Each row was made from one path, in order. Every step used is in the known rows, and no mark comes twice. Write each row's path.
Known rows:
kosid -> febun -> sazed -> pigeb: .09; .17; -.17; .26; .31; -.08; -.14; -.46; -.03; -.10; -.11; -.11; -.08; -.42; .04; .21; -.09; -.24; .08
kosid -> febun -> gunok: .14; .65; .06; .16; .26; -.14; -.19; -.54; .05; .02; -.24; .04; -.26; -.34; .10; .38; -.27; -.28; -.04
sazed -> pigeb -> kosid -> febun -> gunok: .04; .40; .05; .14; .01; -.04; -.28; -.58; .34; .14; -.18; .31; -.21; -.21; -.04; .55; -.25; .15; -.12
pigeb -> sazed -> febun -> gunok -> nizuk: .07; .43; .35; -.12; -.02; -.07; -.09; -.29; .39; .32; -.64; .25; -.11; -.23; -.26; .06; -.16; -.03; .11
sazed -> pigeb -> gunok -> febun -> kipe: .24; .24; -.42; .01; .03; .01; -.25; -.35; .29; .20; -.34; -.13; -.13; -.44; -.09; .47; -.20; .01; -.17
kipe -> pigeb: .09; .35; -.55; .10; .31; .09; -.11; -.08; .15; .31; .08; .32; -.29; -.37; .17; .41; .22; .18; .00
kosid -> febun: .27; .53; -.09; .11; .35; -.06; -.03; -.39; .23; .03; -.11; .07; -.09; -.37; .17; .52; .01; -.17; .15
pigeb -> kosid -> febun -> sazed: .36; .39; .19; .01; .37; .03; -.18; -.49; .38; .26; -.23; .18; -.02; -.18; -.23; .43; .00; -.04; -.20
pigeb -> sazed -> febun: .24; .39; .16; -.19; .02; .15; -.05; -.28; .57; .29; -.42; .27; .16; -.37; -.23; .12; .12; .14; .17
kipe -> febun -> gunok -> nizuk: -.19; .51; .03; .16; .29; -.14; -.16; -.15; -.11; .50; -.27; -.04; -.60; -.35; -.05; .24; -.24; -.31; -.29
sazed -> febun -> kipe -> pigeb: .06; .17; -.16; .20; -.15; .10; -.28; -.05; .18; .15; -.13; -.31; -.20; -.34; -.05; .11; -.07; -.13; .25
febun -> sazed -> pigeb -> kosid: .23; .00; -.14; -.07; .17; .06; -.23; -.41; .25; .33; -.12; .05; -.09; -.34; -.29; .17; -.09; .09; -.23
kosid -> febun -> gunok -> nizuk: .04; .57; .15; .21; .30; -.34; -.09; -.41; .01; .07; -.37; .05; -.44; -.21; .13; .44; -.32; -.36; .08
gunok -> febun -> kosid: .51; .42; -.18; -.02; .21; -.20; -.18; -.31; .09; .38; -.19; -.21; -.04; -.39; -.23; .30; -.32; -.31; -.26
sazed -> pigeb: .14; .20; -.37; -.04; .03; .00; -.11; -.33; .31; .23; .01; .16; -.17; -.43; .09; .46; -.06; .17; .08
sazed -> febun: .14; .25; .07; .02; .14; -.02; -.11; -.22; .45; .22; -.16; -.16; -.03; -.36; .03; .23; -.01; -.04; .39
kosid -> febun -> kipe -> pigeb -> gunok -> nizuk: .10; .47; -.29; .30; .14; -.05; -.18; -.19; .04; .02; -.33; -.07; -.41; -.25; .09; .52; -.07; -.24; .03
pigeb -> sazed: .45; .53; -.08; -.36; .11; .20; .01; -.30; .51; .42; -.33; .50; .09; -.41; -.24; .30; .15; .19; -.15
gunok -> febun -> kipe -> pigeb: .39; .26; -.39; .14; .18; -.02; -.20; -.02; -.07; .25; -.15; -.24; -.12; -.39; -.07; .29; -.14; -.35; -.19
nizuk -> gunok -> febun -> kipe: .58; .43; -.26; -.07; .40; -.14; -.34; -.19; .24; .37; -.50; -.46; .06; -.43; -.27; .49; -.33; -.04; -.04

Write each row's path:
-.10; .61; -.06; .11; .25; .07; -.25; -.27; -.08; .43; -.15; -.04; -.42; -.46; -.08; .18; -.17; -.23; -.42 => kipe -> febun -> gunok
.08; .25; -.23; .23; .35; -.03; -.18; -.53; .09; -.08; -.25; -.10; -.11; -.42; .00; .27; -.06; -.15; .00 => kosid -> febun -> sazed -> pigeb -> gunok
-.03; .35; .12; .17; .04; -.20; -.20; -.49; .31; .19; -.28; .31; -.35; -.11; -.02; .60; -.30; .08; -.01 => sazed -> pigeb -> kosid -> febun -> gunok -> nizuk
.14; .33; -.04; .11; .07; .00; -.19; -.49; .45; .15; -.09; .33; -.10; -.23; .00; .64; -.07; .23; .00 => sazed -> pigeb -> kosid -> febun
.41; .32; -.31; .06; .11; .06; -.18; -.05; -.01; .27; -.30; -.05; -.01; -.40; -.20; .21; -.08; -.27; -.25 => gunok -> febun -> kipe -> pigeb -> sazed
.09; .59; -.23; .09; .08; .09; -.26; -.24; .00; .51; -.03; -.14; -.34; -.49; -.24; .22; -.15; -.17; -.44 => kipe -> febun -> kosid
.15; .05; -.40; -.08; .24; .06; -.22; -.44; .21; .24; -.25; -.09; -.15; -.47; -.20; .14; -.06; .05; -.19 => febun -> sazed -> pigeb -> gunok
.44; .46; -.34; .02; .36; -.02; -.36; -.13; .18; .36; -.57; -.16; .08; -.41; -.32; .40; -.17; .12; -.11 => nizuk -> gunok -> febun -> kipe -> pigeb -> sazed
.01; .18; -.16; .25; .38; -.20; -.10; -.43; .06; -.03; -.37; -.11; -.24; -.32; .03; .32; -.11; -.22; .10 => kosid -> febun -> sazed -> pigeb -> gunok -> nizuk
-.08; .27; .31; .10; .07; -.29; -.16; -.25; .23; .27; -.44; -.19; -.37; -.19; -.02; .15; -.35; -.24; .32 => sazed -> febun -> gunok -> nizuk
.27; .42; -.58; -.02; -.06; .24; -.31; -.13; .18; .32; -.19; -.05; -.36; -.38; -.12; .38; .00; .03; -.28 => febun -> kipe -> pigeb -> gunok
.19; .35; .06; .04; -.13; -.08; -.26; -.34; .35; .28; -.17; -.28; -.12; -.34; -.21; .13; -.26; -.10; .19 => sazed -> febun -> kosid
.34; .37; .15; -.20; -.24; .22; -.15; -.22; .47; .27; -.46; .06; .13; -.37; -.36; .04; -.03; -.01; .05 => pigeb -> sazed -> febun -> kipe
.33; .40; -.41; -.08; -.20; .30; -.22; -.07; .12; .32; -.18; .18; -.20; -.39; -.24; .20; .03; .02; -.26 => febun -> kipe -> pigeb -> sazed
.12; .45; .07; -.10; .19; -.32; -.09; -.29; .11; .44; -.39; .09; -.55; -.21; -.04; .35; -.39; -.23; -.09 => febun -> gunok -> nizuk
.10; .20; .00; .17; -.16; .15; -.34; -.09; .33; .25; -.17; -.17; -.18; -.23; -.16; .19; -.08; -.02; .14 => sazed -> febun -> kipe -> pigeb -> kosid
-.03; .18; -.13; .20; -.08; .00; -.25; -.02; .25; .21; -.39; -.30; -.36; -.23; -.06; .21; -.10; -.11; .26 => sazed -> febun -> kipe -> pigeb -> gunok -> nizuk
.33; -.01; -.09; .06; .40; -.13; -.19; -.32; .09; .29; -.24; -.15; .07; -.34; -.24; .19; -.18; -.22; -.23 => gunok -> febun -> sazed -> pigeb -> kosid
.20; .35; -.51; .01; -.02; .08; -.23; -.02; .15; .36; -.30; -.05; -.51; -.29; -.09; .43; -.04; -.04; -.19 => febun -> kipe -> pigeb -> gunok -> nizuk
.28; .48; .15; -.16; -.18; .11; -.18; -.37; .48; .34; -.43; .18; .10; -.34; -.42; .03; -.09; .10; .00 => pigeb -> sazed -> febun -> kosid
.51; .45; -.31; -.15; .24; .04; -.22; -.29; .34; .34; -.50; -.24; -.07; -.41; -.21; .47; -.13; -.19; -.33 => pigeb -> gunok -> febun -> kipe
